Every row comes from one small tree of marks. Brackets hold a mark, then the marks that hang from it, in the order of their numbers. Every link used is in the known rows. Which tree was each row made from?
In the rows, 128 means zero.
Known rows
[q_254 [q_708 [q_138 [q_875 [q_119 [q_531 q_381]]]]]]: [101 147  80 137  97 116 158  93  86 143 137 116 133 157 125  85 124 119
 120 119  92  90 116 111 126 104  91 129 115 114 115 115 123 115 126 108
 158 130  96 107 157  96 137 110  94  69 125 111 124 117 102 119 127 123
 145 151  93 172 119 109 128 121  95 116 157  77 156 121 128 113 129 181
 118 187 122  95 168 140  90]
[q_279 [q_138 [q_708 q_254] [q_875 [q_119 q_265 [q_531 q_381]]]]]: [122 115 128 122 118 113 127  93  76 148 159 119 146 155 110 137 126 132
  85  98 104 109 109 130  79  93  84  95 112 115 131 126 121 144 124 133
 134 164 101 138 141  89 151 168  51  70 148 157 127 145 107 162 141  83
 137 113  95 181 149 168 185  84  88 123 138 101 141 156 160 107  98 178
 118  68 143 113 140 132  92]
[q_279 [q_138 [q_708 q_254] q_875]]: [ 96 114  91 130 112 117 112 102  96 162 153 109 130 160 110 137 128 117
  74  73  82  91 115 109  89  91  81 123 143 108 132 145 169 162 143 138
 126 159  97 144 183 103 172 178  63  52 135 148 145 126 100 131 157  77
 140 153  98 172 154 180 209 102  96 132 117  92 147 152 163 128  98 188
 151  98 141 110 141 131  80]
[q_315 [q_138 [q_708 q_254] [q_875 [q_119 q_531]]]]: [ 61 113 129 121 126 124 119  90 100 160 147 104 154 131  96 127 119 115
  88 105  97  85 113  96 127 102  39 127 104 144 122 116 155 134 104 140
 128 131 102 129 159 117 172 178  91  56 111 115  84 128 111 168 152  81
 135 133 124 180 156 134 146 164  89 113 132 138 143 139 151 110 116 176
 153 104 148 114 106 124  59]
[q_119 q_265 q_531]: [120  76 109 108 104 136 160  85  84 144 130  85 131 141 148 110 121 169
  84 114 184 152  58 166 107 137  80 126 135  87 108 123 101 158 151 122
  86 123 138 153 154 113  78 164  89  86 158 122 221  97 129 144 167 121
 143 164 109  81  88 134 145  64 156 182 120 118 149 126  93 108 131 131
  63 110 140 146 164 152 122]
[q_119 q_265 [q_531 [q_381 q_315]] [q_875 [q_138 [q_708 q_254]]]]: [143  84 162  77  99 100 159  62 108 127 115 112 185 140 168 106 141 178
 102 126 168 144  65 139  95 127  98 151 137 145  98 139  70 103 137 155
 137 177 112 161 149 103  83 139  84 122 165 158 176 128 142 176  79 115
 110  70  80  56 140  87 123  72 127 156 154 175 134 151 114  90 113 104
 102  48 125 158 146 168 174]
[q_531 q_119 [q_381 [q_315 q_138]]]: [128 130  90  96 161 183 146 121 122 128 126  66 161 112 141 192 136 178
 126  89 136 140  97 132 115 131 145 144 112 119 129 102  86  77  85 165
 185 124  77 141  87  57 127 153 104  80 144 127 119 180 124 107 122 112
 142  66 108 145 132 126 120  96 102 128 185  93 116 111 122 154 153 163
 123 101 136  98 104 174  83]
[q_875 [q_119 q_265 [q_531 [q_381 q_315]]] [q_138 [q_708 q_254]]]: [165  97 173  98  99 131 170 110  76 140 149 115 151 128 168 113 119 120
 139 140 144 119  92 153  95 102 120  96 127 106 121  97  56  93 115 153
 158 149 125 146  95 104 102 151  78 118 127 143 123 141 118 184  91 106
 121  76 105 125 138 121  59 123 130 112 140 139 151 178 132  79  91 125
 101  67 121 120 123 168 144]
[q_381 [q_315 [q_138 [q_708 q_254]]] [q_531 [q_119 q_265 q_875]]]: [161  79 101  83  81 165 152 129 152 159 145 102 146 109 181 133 100 176
 109 138 169 102  82 112 127 128 105 207 159 152  98 143  84 114 111 192
 175 137 114 139 112  92 114 194 151  99 156 116 141 176 158 106  47  97
  99  74 113 102 107 103 101 118 146  80 182 134  91 119 146 133 136 147
 122 129 135 129 123 144 134]
[q_138 [q_708 q_254] [q_875 [q_119 q_265 [q_531 q_381]]]]: [132 106 152 110 128 107 143  83  35 144 140 113 131 118  81 178 131 132
  83 139 105 120 104 123  99  98  80  98  91 144 122 126 146 138 111 121
 135 134 133 108 133 104 173 162  67  87 129 138  95 182 103 161 159  89
 109 120 110 182 130 141 143 110  90 148 128 145 170 148 147 102 113 145
 116  23 143 119  99 115 100]
[q_119 q_531 q_875]: [ 76 136  62 103 135 136 133  75 112 125 134 110 166 158 148 117 140 177
  88 100 144 118  71 118 126 156  77 136 145 145  90 144  89 142 122 152
 106 159  80 133 200 116  89 141  83  68 114 117 161 130 136 166 154 162
 122 137 105 129 120 134 204  72 122 111 108 106 127 136  95 123 155 109
 117 128 136 184 188 155 135]
[q_279 [q_138 [q_708 q_254] [q_875 q_119]]]: [102 123  96 131 116 125 119 115  83 156 170 116 134 157 114 137 125 110
  84  82  81  88 120 116  89  88  81 103 133 112 129 134 140 158 135 137
 134 161  94 130 155 103 164 174  60  54 122 147 119 139  99 147 153  85
 138 133 104 198 150 184 197 107  86  98 117  86 146 156 165 125  98 189
 143  97 140 114 146 128  82]
[q_254 q_708]: [ 82 115  40 139 113 130 138 122 107 159 151  84 126 153 146 110 117 140
 111 115  97 112  97 117 135 125  89 170 158  70 108 139 124 147 150 127
 137  89 114 122 178 105 137 124 112  47 120  97 172 114  97 106 146 108
 143 195 113 147 102 121 173 135 151 133 144  54 167 129 115 156 134 183
 106 171 113  97 173 149  87]
[q_119 q_265 [q_531 [q_381 q_315]] [q_875 [q_138 q_708]]]: [141  86 159  78  95  97 159  63 103 120 122 113 199 149 175  94 136 179
  97 131 166 138  72 140  93 126 100 137 136 127 102 140  64  96 140 158
 134 179 102 158 149 102  82 137  86 122 167 163 173 116 145 173  86 115
 120  74  82  47 134  82 122  75 127 147 156 168 131 153 120  92 118 103
  98  52 120 163 150 171 171]
[q_381 [q_315 [q_138 [q_708 q_254] [q_875 q_119]]] q_531]: [131  83 115 112  78 149 154 132 147 155 144 118 117 124 156 143  79 150
 106 115 132  72  88 102 130 118  96 176 173 135 123 131 106 121 124 169
 180 143 106 142 125  91 143 198 135  91 130 100  99 177 152  95  69 114
 107 125 115 124 123 118 107 136 125  63 162 121 102 129 178 110 141 137
 126 139 136 118 121 132 102]
[q_708 [q_138 [q_875 [q_119 q_265 [q_531 [q_381 q_315]]]]] q_254]: [137 131 126 125  99 143 177  91  92 162 107 119  82 109 109 136 158 103
 120  59 127 112 102 123 112 106  89 108 119 182 120 108 150 144 129  98
 147 166 119 133 115 115 125 156  82  89 115 114 126 157 112 105 110 132
 120  96  92 179 155 157  92  80  62 123 127 139 138 101 120  93 112 164
 149 158 147 117 122 132 103]
[q_531 q_119 [q_381 q_315]]: [147 135  76  97 160 190 154 126 105 119 125  71 143 110 144 212 142 181
 125  90 138 151  90 140 109 137 169 136 123 115 129 111  83  85  91 162
 187 124  85 131  88  56 124 149  96  86 142 130 130 197 119  91 131 126
 134  73 105 143 117 137 125  72 110 135 173  77 127 115 117 158 156 152
 113  90 134 101 112 173  94]
[q_279 [q_138 q_875]]: [ 67 118  65 139 109 130 115 109 106 141 151  98 140 166 123 120 124 125
  82  46  93  98 105 122  93 102  86 105 148  92 132 132 131 163 154 128
 116 168  74 146 178  93 145 170  72  55 123 147 156 103 107 119 189 105
 168 156  95 157 151 172 218  74  89 107 111  69 146 135 155 131 115 188
 125 129 141 125 179 145  72]
[q_381 [q_315 [q_138 q_708 q_875]] [q_531 q_119]]: [144  92  97  94  80 163 146 135 141 141 143 108 146 122 159 153  87 161
 107 134 142  74  92  98 130 115 120 192 151 139 115 127 100  97 104 186
 185 140  90 131 124  72 147 197 144  99 145 110 107 177 154  90  90 108
 116 105 110 119 109 105  97 127 126  80 169 115 102 123 173 126 149 146
 123 133 141 113 122 141 101]
[q_138 [q_708 q_254] [q_875 [q_119 q_265]]]: [116  96 128 117 117 119 137 105  38 158 152 106 118 112  84 170 130 111
  79 120  93 114 108 119 102  91  75 103 112 135 125 138 164 161 130 118
 125 127 138 100 134 123 184 172  81  72 112 134 104 168  93 139 167  74
 115 133 121 184 132 151 144 130  93 133 115 139 184 142 152 118 105 164
 130  43 137 119  92 107  95]
[q_254 [q_708 [q_138 [q_875 [q_119 q_265 [q_531 q_381]]]]]]: [110 131  90 133  91 112 165  92  79 145 138 113 136 152 130  75 126 122
 119 124 104 100 112 118 121 102  85 125 115 106 112 113 120 123 135 101
 152 130 108 109 146  98 132 112  97  77 130 119 140 111 104 122 124 112
 149 144  93 156 117 103 121 116 100 127 161  89 160 114 124 111 124 184
 105 177 121  95 167 140  94]

Write each row's tree
[ 98  89 116  93  86 113 144  69 100 129 127 101 188 150 172  60 139 159
  98 112 174 136  62 143 104 135  73 138 142 131  84 141  66 137 153 144
  91 172 104 152 178 123  64 141  97 104 136 149 206  79 136 186 140 130
 137 105  90  62 131  96 147  66 137 135 114 155 146 145  98 102 117 119
  91 102 127 185 189 170 162]
[q_119 q_265 q_531 [q_875 q_138]]
[ 88 134  59 141  85 119 149 105  97 157 138 105 122 156 129  77 125 106
 109  96  80  83 116 103 134  99  83 152 139 103 115 132 156 139 152 103
 144 125 102 109 180 110 150 122 104  60 118 106 152  95  94  92 138 109
 150 176  96 155 121 113 138 135 105 126 143  77 167 114 130 131 125 193
 135 205 118  92 171 135  85]
[q_254 [q_708 [q_138 q_875]]]
[111 152 100 131 104 153 163  93  88 167 114 123  76 115 100 125 157  87
 117  56 113  95 107 111 121 105  82 107 121 185 116 112 166 156 125 100
 135 161 113 123 150 128 136 154  81  75  93 103 122 144 102 114 138 136
 123 118 100 209 156 174 115  91  60 111 104 127 146 109 115  95 111 171
 167 182 150 121 133 129  91]
[q_708 [q_138 [q_875 [q_119 q_531]]] q_254]
[116  86 132  85  90 103 141  66  95 145 128 106 181 145 167  74 140 154
  92 130 162 131  70 134 104 124  69 150 139 142  85 148  91 135 147 149
  99 169 123 149 184 131  82 147  91 106 146 147 198  96 131 190 122 109
 118 101  93  73 133 101 143  86 140 148 119 169 150 156 103  97 103 118
 107  77 129 171 167 161 170]
[q_119 q_265 q_531 [q_875 [q_138 [q_708 q_254]]]]
[144  95 156 107 117 108 151  90  47 141 144 115 125 117  96 182 123 138
  91 135 113 116  95 122 101 100  90 111 106 145 124 131 136 128 115 125
 146 144 130 109 118 100 168 167  72  88 131 133  90 189 111 146 136  94
 104 121 108 173 127 134 124 109  87 143 132 148 164 145 153  99 118 137
 118  23 140 116  93 116 109]
[q_138 [q_708 q_254] [q_875 [q_119 q_265 [q_531 [q_381 q_315]]]]]
[103  68 134 111  86 127 153 122 125 141 160 104 155 140 154 129  98 138
  98  95 138  95  88 121 117 114  82 153 150 110 121 129 112 115 137 145
 143 146 100 141 113 102 142 193 101  70 127 122 114 135 133 121  95  97
 135 149 111 108 129 106  92 145 108 114 142 121 125 133 157 116 135 141
 123 126 135 118 126 135 103]
[q_381 [q_315 [q_138 q_708 [q_875 [q_119 q_265 q_531]]]]]
[125 137  97  84 166 168 136 106 124 134 127  82 176 109 140 190 152 182
 117 101 130 137  99 110 114 135 130 161 109 165 111 127  89  79  77 177
 189 139  76 131 100  72 134 149  99  78 140 137 104 201 127 128  90 107
 116  32 105 157 147 120 141 101  90 115 192 120 109 117 122 159 147 156
 152  76 134 117 102 163 107]
[q_531 [q_119 q_875] [q_381 [q_315 [q_138 [q_708 q_254]]]]]
[160  70 116  90  73 157 152 128 135 153 138 100 133 109 159 152  91 163
 108 136 159  95  82 113 124 114 110 205 145 145 112 132 101 110 110 178
 175 136 118 136 107  77 139 205 149 105 158 115 130 178 154  94  78  93
 110  95 110 108 112 102  86 116 134 102 174 138 107 117 163 123 136 155
 112 117 144 112 113 136 111]
[q_381 [q_315 [q_138 [q_708 q_254] q_875]] [q_531 [q_119 q_265]]]
[136 115  49  94 107 183 144 116 100 144 132  89 135 112 152 133 118 175
  93 136 160 126  79 133 124 138 114 146 143 127 101 135  79 151 116 167
 140 128 114 116 153  97  95 157 141  98 136 123 183 156 138 113 147 126
 122  91 118 117  83 136 172  65 153  82 150 105 128 115 113 144 144 152
  91 124 134 155 159 153 123]
[q_381 [q_531 [q_119 q_265 q_875]]]
[146 109 162 102 101 133 164 105  57 129 155 115 172 142 161  91 117 119
 126 150 136 113 104 156  93  94 114  63 117  83 125  93  57  99 118 149
 147 153 113 136 116 108 104 141  70 116 126 156 127 113 115 191 127 105
 140  85 110 115 129 120  75 127 129 107 135 128 159 183 133  81  95 131
  90  70 117 125 136 168 132]
[q_875 [q_119 q_265 [q_531 q_381]] [q_138 q_708]]
[135 118 140 111 132 112 144  94  57 138 144 120 125 122  92 196 124 136
  95 127  97 100 103 109 108 103  98 113 109 152 126 127 142 120 101 134
 158 145 112 107 133  96 181 167  64  80 119 126  70 200 110 147 142 108
 102 128 108 195 139 143 133 120  80 128 124 132 159 153 159 103 126 134
 132  38 142 115  98 117  98]
[q_138 [q_708 q_254] [q_875 [q_119 [q_531 [q_381 q_315]]]]]
[166  71 107  86  81 173 160 137 149 164 140  98 129 109 175 143  92 167
 111 140 170 101  80 122 126 122 115 206 160 133 108 130  94 113 113 186
 176 122 123 147 106  87 122 201 150  99 161 109 152 175 156  95  61  94
 108  94 116 100 101 112  85 121 156  98 181 124  96 119 149 130 133 150
 111 138 139 111 115 146 117]
[q_381 [q_315 [q_138 [q_708 q_254]]] [q_531 [q_119 q_265]]]
[ 90 140  62 143  86 124 154 113  87 152 150 111 128 153 132  77 123 100
 116 108  83  82 122 105 131 101  84 136 131 105 115 125 135 138 143 103
 148 127 101 102 161 110 145 118 103  58 104 107 133 105  94 106 133 112
 150 164  99 172 121 116 129 138  97 102 142  72 165 119 129 128 122 193
 129 207 117  95 173 134  86]
[q_254 [q_708 [q_138 [q_875 q_119]]]]
[114 151 106 126  94 151 175 101  87 131 129 128 121 138 119 112 137 106
 107  63 110  84 117 119 114 102 102  76 125 140 135 103 133 122 130 110
 149 182  81 120 128 108 131 147  77  83 105 124 108 131 117 101 131 140
 148 118  95 160 140 144  99  95  54  93 122 107 136 112 138  95 132 155
 144 179 136 125 144 140  96]
[q_708 [q_138 [q_875 [q_119 [q_531 [q_381 q_315]]]]]]
[182  76  71  94  80 188 170 151 132 140 140  93 113 112 188 158  95 180
 118 123 180 119  66 142 119 138 150 179 174 111 110 132  63 125 130 173
 170 127 119 135 103  79  93 186 150 108 151 110 176 184 154  70  92 131
 112 112 111  88  76 124 100  71 163  93 160  91 110 114 134 137 153 131
  80 144 131 130 150 156 134]
[q_381 q_315 [q_531 [q_119 q_265]]]
[171 101  55  97  90 196 164 155 139 135 139  97 112 116 187 171  94 178
 122 116 160 105  72 128 129 142 160 183 183 117 111 133  69 117 120 179
 180 130 102 134 116  72 105 183 142 100 133 100 153 196 150  68  94 147
 111 121 112 112  81 133 111  80 153  76 154  77 103 120 137 139 161 127
  97 153 133 126 151 159 123]
[q_381 q_315 [q_531 q_119]]
[130 112 116 116 137 162 169 102  61 127 154  96 140 130 140 134 119 161
 109 126 161 150  80 174 103 134  99  57 111  91 121  93  47 135 116 127
 127 127 121 125  91 101  79 145  76  88 123 129 144 153 122 167 149 135
 140 108 122 148  97 146 134  77 126 109 141  94 144 137 103 109 136 134
  65  94 130 143 151 153 112]
[q_875 [q_119 q_265 [q_531 q_381]]]
[123  84 150  84 121 108 157  55 115 136 120 104 179 136 150 123 140 200
  84 122 179 157  62 139 104 146  71 150 123 151  98 140  82 119 126 148
 127 158 114 159 136 104  83 150  88  96 172 144 171 141 147 171  80 112
 110  80  92  80 126  96 152  69 122 156 169 166 116 125 107 105 134 113
  96  60 136 162 138 153 151]
[q_119 q_265 [q_531 [q_381 [q_315 [q_138 [q_708 q_254]]]]] q_875]
[102 146  49  88 129 177 121 123  92 134 146  86 176 129 150 134 151 136
 112 113 111 113 105 112 116 120 123 147 126 138  98 137  99 116 104 173
 140 146  84 108 164 108 129 145 108  74 102 139 144 137 109 145 167 109
 136  84 112 151 131 135 154 113 115  97 120 106 154 146 108 158 127 162
 150 114 129 141 152 166 121]
[q_531 [q_119 [q_875 [q_138 q_708]]]]
[ 37 106 109 125 117 118 110  92 108 158 145  90 163 141  90 119 116 115
  66  87  84  79 119  93 126  96  42 131 122 110 136 128 188 140 132 139
 120 131  96 138 183 118 186 178  97  47 121 124 111  92 109 132 167  65
 156 156 123 139 155 127 164 175  96 129 131 129 149 129 161 128 122 182
 159 114 139 110 107 127  48]
[q_315 [q_138 q_708 q_875]]
[ 98 142  81 134 101 147 152  91 103 179 101 108  69 111  92 129 164  87
  97  32 100  98 110 104 124  99  77 128 135 175 123 126 206 169 148  94
 129 154 122 134 173 133 149 157  89  68 104 103 148 126  97  85 148 120
 129 135  98 182 161 173 133  94  67 131 103 130 153  97 119 111 107 184
 180 182 149 115 126 129  78]
[q_708 [q_138 q_875] q_254]
[136  97 120  93 138 165 152 107 102 125 122  63 167 102 131 182 136 178
 116 101 156 158  87 145 101 121 130 142  99 122 129 103  82  86 102 148
 169 130  96 138  66  59 125 162 113  96 162 147 134 166 125 110 131  90
 148  54 102 116 128 107 107  78  97 154 190 122 130 100 127 145 142 172
  99  69 140 104 102 167  89]
[q_531 [q_119 q_265] [q_381 [q_315 [q_138 q_875]]]]
[126  99 140 110 117 110 143  93  39 148 148 114 125 120  89 166 127 123
  87 139 110 109  98 119 103  97  72 108 103 144 117 133 149 148 118 121
 125 135 136 103 138 114 172 171  72  80 121 132 105 170 102 158 167  88
 110 135 115 182 127 143 139 115  91 143 113 143 177 150 146 103 113 148
 119  39 143 123 108 109 102]
[q_138 [q_708 q_254] [q_875 [q_119 q_265 q_531]]]
[ 52 113 121 126 126 126 115 100  99 166 149  96 147 125  90 128 121 107
  86  95  87  86 118  95 126  96  40 124 112 133 130 119 165 142 114 137
 131 126 103 127 152 122 181 177  99  51 105 116  84 124 105 150 148  70
 139 130 128 182 162 140 149 173  86 108 132 135 149 134 156 122 113 185
 162 105 143 109 100 123  53]
[q_315 [q_138 [q_708 q_254] [q_875 q_119]]]
[138  97  73  97  91 189 153 144 163 145 141  95 133 118 183 143  87 169
 124 114 162  92  79 115 136 134 126 194 169 126 113 120  76 105 106 187
 181 131  91 147 115  73 109 192 155  94 138  97 138 171 157  86  80 126
 123 107 118 109 105 116 102 114 145  68 170  95  88 113 145 135 156 148
 113 171 138 122 143 156 106]
[q_381 [q_315 q_138] [q_531 q_119]]
